Each row was made from one path, in order. Every step used is in the known rows, and no mark comes twice. Write each row's path.
(in the rows, 128 means zero)
Known rows
v c: [118  64 106 128  87 157 124 146 149  99 121 142 137  95 147 128  96 123
 170 138]
k p: [122  60 113 124  91 147  83 152 156  95  95 142 137  93 136 125  90 132
 144 154]
m j v c k p: [106  62 114 158  97 146  94 146 182  75  74 116 159 114 107 103 142 122
 189 167]
p m j: [109  57  97 131  68 153 109 133 150  66 123 113 146  98 164 100 100 143
 192 134]
j k p v: [146  85 109 119  89 154  93 153 147 109 112 177 125 104 156 120  98 133
 136 153]
p m j v c: [111  50  89 140  87 155 116 124 162  56 137 127 154 110 146  89 123 143
 213 135]
j k p: [122  79 110 121  95 153  90 150 154 101 105 163 129  79 141 124  97 126
 148 161]
j k p m: [132  79 108 117  91 147  92 139 154  80 112 177 129  82 156 107  93 132
 167 141]
m c k: [170  56 110 144  75 146 135 151 142 112 100 122 129  74 124 135 100 114
 161 144]
j v c k p m: [143  66 112 140 100 138  93 137 164  69  77 163 134 105 122  95 129 123
 185 136]
c k p m j v: [124  58 106 150  86 138  81 135 165  58  72 122 151 107 123  81 133 142
 192 150]
m p k j v c: [148  64 110 104  79 153 160 124 129  98 127 113 161  71 100 113 115 137
 145 143]
m p v c k j: [170  81 125 119  59 156 148 145 130 116 100 138 150 123 135  99 111 125
 152 124]
k j v c: [143  52 108 125  83 165 126 127 131  95 147 147 152 105 131 120 112 144
 181 138]
k j: [144  58 116 118  65 162 118 137 120 105 135 134 145  95 149 129  86 146
 160 139]
v c k p: [126  75 125 143  97 143 101 159 168  97  65 142 135 103 124 127 108 102
 160 149]
v c k j: [143  72 129 138  71 158 136 144 135 104 101 135 150 103 138 131 105 118
 178 135]
v c k: [123  73 120 143  82 152 130 153 145 102  87 130 133  93 137 129 110 109
 172 142]

Write each row's path
[159  56 117 137  68 155 116 134 117 103 104 128 149  96 118 112 122 148
 171 149] => c k j v
[116  88 105 136  93 159 111 149 179  91 119 153 143 125 158 116 113 120
 170 158] => m j k p v c
[180  55 103 141  74 141 135 140 140  92 107 137 125  78 140 118  96 120
 179 121] => p m c k
[147  68 115  98  61 150 152 133 117 108 112 102 158  60 118 121  89 138
 129 142] => m p k j
[173  77 126 134  65 159 140 146 127 112 109 148 141 128 153 127 102 125
 168 128] => p v c k j
[148  65 104 103  65 153 124 148 127 115 114 128 132 103 147  89 100 144
 130 133] => m p v
[152  66 127 133  62 156 122 144 118 107  98 126 147  94 136 129  99 132
 164 141] => c k j
[168  67  98 125  96 145 118 136 167  85 134 178 122  73 144 119  87 121
 168 133] => j k p m c
[154  55 108 119  77 153 133 127 109 101 132 115 153  68 117 138 105 151
 149 152] => p k j v
[171  50 100 126  92 139 103 138 167  83 118 157 125  86 139 120  80 127
 164 124] => k p m c
[156  76 120 134  80 142  90 162 144 109  64 147 126 117 140 120 106 125
 136 147] => c k p v
[134  63 111 143  91 152 121 143 142  97  94 133 138  96 119 112 133 124
 180 146] => j v c k
[128  68 108 103  73 143 146 143 126 106  97  97 136  49 118 120  95 129
 121 148] => m p k
[153  78 116 138  76 152 131 156 136 113  91 142 126 116 151 126 110 116
 163 135] => p v c k
[139  91 109 123 100 157 109 151 163 107 118 184 128 114 159 125 103 118
 150 146] => j k p v c
[107  74  98 130  72 158 119 130 147  70 137 135 144  88 169  97 107 138
 197 144] => p m j k
[151  64 119 116  68 153 142 135 113 105 126 112 146  66 135 153  82 135
 143 146] => p k j
[152  47 106 123  73 162 109 129 119  98 143 134 153  96 130 114 109 159
 166 142] => k j v
[110  54  97 140  99 147  88 127 185  51 116 140 156 120 134  91 124 137
 199 142] => k p m j v c
[196  64 112 140  84 139 113 159 155 116  85 148 123 108 127 131  99 115
 139 141] => m c k p v
[116  62 103 154  82 148 122 128 159  63  99 117 153 110 132  90 140 132
 216 138] => p m j v c k
[119  67 113 146  79 137  87 144 168  64  68 120 148 107 140  99 111 126
 184 143] => c k p m j
